Known rows, with every step that occurs:
gatogav/nibik: [ 0.15 -0.16 -0.01  0.11 -0.12 -0.07 -0.25 -0.14 -0.13 -0.09 -0.32  0.06
 -0.17 -0.14 -0.05 -0.11  0.05  0.06 -0.22 -0.08 -0.06  0.04]
pezu/volo/nibik: [-0.16 -0.12  0.26  0.00 -0.04  0.05  0.04  0.03 -0.24 -0.23 -0.21  0.07
 -0.07  0.00  0.16 -0.18 -0.01  0.03 -0.16  0.00 -0.14 -0.09]
volo/kigit/mapim: [ 0.00  0.11  0.01 -0.06 -0.10 -0.09  0.03 -0.11  0.03 -0.18 -0.15  0.15
 -0.08 -0.26  0.07  0.09 -0.05 -0.07  0.07 -0.14  0.11 -0.25]
pezu/volo/nibik/fiku: [-0.22 -0.10  0.08  0.01  0.06  0.15  0.04  0.12 -0.20 -0.05 -0.07 -0.03
  0.05  0.17  0.18 -0.20  0.04  0.08 -0.06 -0.01 -0.08  0.04]
gatogav/nibik/fiku: [ 0.08 -0.15 -0.19  0.11 -0.02  0.02 -0.25 -0.04 -0.08  0.10 -0.18 -0.04
 -0.06  0.02 -0.02 -0.13  0.10  0.11 -0.12 -0.09  0.01  0.17]
volo/kigit: [-0.03  0.18 -0.05 -0.04 -0.17 -0.01 -0.13 -0.13 -0.12 -0.12 -0.11  0.03
 -0.07 -0.21  0.09 -0.04  0.03 -0.06 -0.07  0.01 -0.06 -0.25]
gatogav/nibik/fiku/kigit/mapim/pezu: [ 0.50 -0.24 -0.19  0.33  0.04  0.04 -0.12 -0.09  0.20  0.03  0.07 -0.03
 -0.12  0.13 -0.24  0.15 -0.02  0.07  0.09 -0.09  0.25  0.36]
nibik/fiku/pezu/volo/kigit: [-0.16  0.07 -0.11 -0.17  0.07 -0.01  0.10  0.04 -0.06  0.09  0.07 -0.18
  0.06  0.08  0.01 -0.13  0.23 -0.12 -0.03  0.10  0.25 -0.25]
kigit/mapim/nibik: [-0.11  0.13  0.14  0.00 -0.09 -0.16 -0.03 -0.01 -0.01  0.02 -0.11  0.18
 -0.05 -0.27  0.09  0.12 -0.15  0.06 -0.05 -0.06 -0.26  0.04]
volo/kigit/mapim/pezu: [ 0.17  0.19  0.00 -0.01 -0.18 -0.06  0.09 -0.23  0.11 -0.23  0.06  0.09
 -0.01 -0.23  0.07  0.14 -0.03 -0.12  0.12  0.04  0.20 -0.13]
fiku/nibik/gatogav: [ 0.15  0.08  0.06 -0.08 -0.15  0.03 -0.40 -0.01 -0.17 -0.01 -0.22  0.00
  0.09  0.11 -0.06  0.04 -0.03  0.14 -0.06  0.02 -0.22  0.32]
mapim/pezu/volo: [ 0.00 -0.13  0.05  0.06 -0.13 -0.07  0.14 -0.07 -0.12 -0.09 -0.06  0.09
  0.08 -0.04 -0.01 -0.02  0.09 -0.09 -0.19  0.23 -0.12  0.09]
gatogav/nibik/fiku/pezu/volo/kigit: [ 0.04 -0.12 -0.14 -0.09  0.13  0.05  0.02  0.00 -0.02  0.03 -0.01 -0.21
 -0.09  0.11 -0.15 -0.18  0.19 -0.09 -0.03 -0.02  0.40 -0.22]
nibik/fiku/pezu: [-0.07  0.17 -0.10 -0.04 -0.04 -0.11 -0.17 -0.04 -0.09  0.20 -0.05 -0.17
  0.06  0.00  0.11 -0.16  0.30  0.07 -0.13  0.11  0.14  0.05]
nibik/fiku/pezu/mapim/kigit: [ 0.01  0.01 -0.26 -0.13  0.21  0.21 -0.08  0.09  0.16  0.32  0.21 -0.09
  0.19  0.29  0.07 -0.25  0.25 -0.01 -0.10  0.10 -0.05 -0.10]
pezu/mapim/nibik/fiku: [-0.20  0.07 -0.04  0.04  0.03  0.20 -0.12  0.08 -0.08  0.26  0.21  0.02
  0.23  0.18  0.14 -0.12  0.01  0.12 -0.03  0.01 -0.49  0.15]
nibik/fiku/kigit/mapim/pezu/volo: [ 0.20 -0.30 -0.11  0.20  0.10  0.02  0.22  0.11  0.14  0.06  0.12  0.06
  0.05  0.21 -0.19  0.20 -0.02 -0.04  0.08  0.03  0.09  0.28]
gatogav/nibik/fiku/pezu: [ 0.12 -0.02 -0.13  0.04  0.01 -0.06 -0.25 -0.09 -0.03  0.14 -0.13 -0.21
 -0.08  0.03 -0.04 -0.21  0.26  0.11 -0.14 -0.01  0.28  0.10]
pezu/volo/kigit/mapim/nibik/gatogav: [-0.19  0.10  0.20 -0.29  0.00 -0.11  0.06  0.07  0.07 -0.13 -0.04 -0.01
  0.10 -0.13 -0.12  0.13 -0.34 -0.08  0.17 -0.01 -0.17 -0.11]
pezu/volo/nibik/fiku/kigit/mapim: [ 0.02 -0.28  0.10  0.17  0.18  0.14  0.11  0.20  0.01 -0.07 -0.04  0.04
 -0.09  0.25 -0.03  0.04 -0.11  0.10  0.09 -0.20  0.05  0.10]
mapim/nibik/fiku/pezu/volo/kigit: [-0.25  0.23 -0.06 -0.17  0.08  0.02  0.08  0.09 -0.06  0.21  0.23 -0.20
  0.04  0.02  0.02 -0.07  0.08 -0.09  0.02  0.16  0.02 -0.22]

Rows:
[ 0.02 -0.27 -0.07  0.00  0.13 -0.05 -0.01  0.04 -0.06  0.12 -0.14 -0.16
 -0.05  0.14 -0.15 -0.21  0.25  0.01 -0.17  0.00  0.25  0.05]
gatogav/nibik/fiku/pezu/volo
[ 0.11  0.10  0.16  0.01 -0.07 -0.17 -0.30  0.04  0.10  0.05 -0.08 -0.05
 -0.03 -0.08 -0.20  0.24 -0.33  0.14  0.09 -0.05 -0.30  0.26]
fiku/kigit/mapim/nibik/gatogav
[ 0.31 -0.05 -0.17  0.25 -0.03  0.00 -0.02 -0.03  0.16  0.10  0.14  0.01
  0.02  0.10 -0.09  0.21  0.00  0.05  0.11  0.02  0.11  0.32]
nibik/fiku/kigit/mapim/pezu
[-0.21  0.02  0.13 -0.11  0.02 -0.06  0.24  0.07  0.02 -0.09  0.00  0.18
 -0.06 -0.19 -0.01  0.14 -0.21 -0.13  0.06 -0.07 -0.15 -0.28]
pezu/volo/kigit/mapim/nibik
[-0.26  0.03 -0.05 -0.12  0.12  0.03  0.25  0.17  0.07  0.09  0.13  0.08
  0.07 -0.02  0.01  0.12 -0.17 -0.09  0.17 -0.08 -0.08 -0.15]
pezu/volo/kigit/mapim/nibik/fiku
[-0.12 -0.14  0.07 -0.11  0.02 -0.07  0.27  0.02  0.01 -0.22 -0.16  0.21
 -0.04 -0.14 -0.03  0.08 -0.07 -0.16  0.03 -0.13  0.09 -0.30]
pezu/volo/kigit/mapim
[ 0.03 -0.10  0.32  0.04 -0.04  0.01  0.26 -0.07 -0.02 -0.35 -0.04  0.11
 -0.01 -0.03  0.11 -0.01 -0.06 -0.03  0.03  0.03  0.11  0.04]
kigit/mapim/pezu/volo/nibik
[-0.13 -0.01 -0.04 -0.18  0.14 -0.07  0.26  0.06  0.10  0.03  0.04 -0.07
  0.03  0.03 -0.02 -0.02  0.14 -0.12  0.10 -0.05  0.41 -0.25]
nibik/fiku/pezu/volo/kigit/mapim
[ 0.04 -0.20  0.10  0.03 -0.05 -0.15  0.30 -0.05  0.04 -0.16 -0.08  0.21
  0.07 -0.08 -0.04  0.11  0.00 -0.11 -0.06  0.07  0.04  0.09]
kigit/mapim/pezu/volo
[ 0.19 -0.16 -0.28 -0.06  0.27  0.26 -0.17  0.02  0.21  0.27  0.15 -0.12
  0.04  0.31 -0.09 -0.30  0.22  0.02 -0.11 -0.01  0.08 -0.05]
gatogav/nibik/fiku/pezu/mapim/kigit
[-0.15  0.06  0.14  0.05 -0.08  0.10 -0.13 -0.02 -0.12  0.07  0.07  0.13
  0.09  0.01  0.11 -0.09 -0.04  0.09 -0.13  0.00 -0.56  0.01]
pezu/mapim/nibik
[ 0.36 -0.06  0.01  0.25 -0.12 -0.09 -0.03 -0.13  0.11 -0.08  0.00  0.11
 -0.10 -0.08 -0.11  0.23 -0.04  0.00  0.00  0.02  0.05  0.19]
fiku/kigit/mapim/pezu
[ 0.15 -0.14 -0.16  0.20  0.05 -0.03 -0.09  0.08  0.09  0.15 -0.07  0.07
 -0.04  0.09 -0.08  0.16 -0.02  0.10  0.05 -0.16  0.01  0.20]
nibik/fiku/kigit/mapim
[-0.15  0.29 -0.10 -0.08  0.01  0.03  0.00  0.04  0.08  0.11  0.16  0.01
  0.03 -0.13  0.12  0.12 -0.15  0.00  0.20 -0.07 -0.05 -0.10]
volo/kigit/mapim/nibik/fiku
[ 0.01  0.01  0.00 -0.02 -0.14  0.03  0.17 -0.12 -0.07 -0.19  0.08  0.03
  0.04 -0.07 -0.02  0.01  0.04 -0.20 -0.03  0.21  0.02 -0.18]
mapim/pezu/volo/kigit
[-0.08  0.27  0.07 -0.07 -0.09 -0.07 -0.01 -0.06  0.04 -0.07  0.01  0.13
 -0.09 -0.31  0.09  0.15 -0.20 -0.05  0.10 -0.08 -0.13 -0.22]
volo/kigit/mapim/nibik
[ 0.15 -0.12  0.03  0.24  0.02  0.24  0.01  0.05 -0.08 -0.04  0.21 -0.14
 -0.02  0.30 -0.01 -0.03  0.00  0.07  0.03  0.14 -0.01  0.23]
mapim/pezu/volo/nibik/fiku/kigit
[ 0.10  0.03 -0.03  0.22 -0.02  0.20 -0.28  0.05 -0.12  0.03  0.01 -0.13
 -0.12  0.18  0.10 -0.07  0.00  0.19 -0.01 -0.05 -0.09  0.14]
volo/nibik/fiku/kigit
[-0.17  0.15  0.18 -0.21  0.05 -0.14  0.22  0.02  0.07 -0.05  0.06  0.01
 -0.10 -0.20 -0.03  0.08 -0.05 -0.14  0.04  0.00  0.12 -0.35]
fiku/pezu/volo/kigit/mapim/nibik
[-0.16  0.14 -0.05  0.00  0.01 -0.08 -0.04  0.08  0.04  0.20  0.03  0.08
  0.08 -0.10  0.13  0.10 -0.10  0.10  0.05 -0.06 -0.19  0.16]
kigit/mapim/nibik/fiku
[ 0.01  0.04  0.32 -0.12 -0.15  0.03 -0.09 -0.10 -0.12 -0.32 -0.05 -0.18
  0.15  0.08  0.03 -0.15 -0.10  0.04  0.01  0.24 -0.07  0.21]
mapim/pezu/volo/nibik/gatogav
[-0.10  0.40 -0.05 -0.17  0.04 -0.07  0.00 -0.02  0.12  0.16  0.21 -0.15
 -0.01 -0.13  0.10  0.05  0.01 -0.01  0.17  0.00  0.20 -0.17]
volo/kigit/mapim/nibik/fiku/pezu
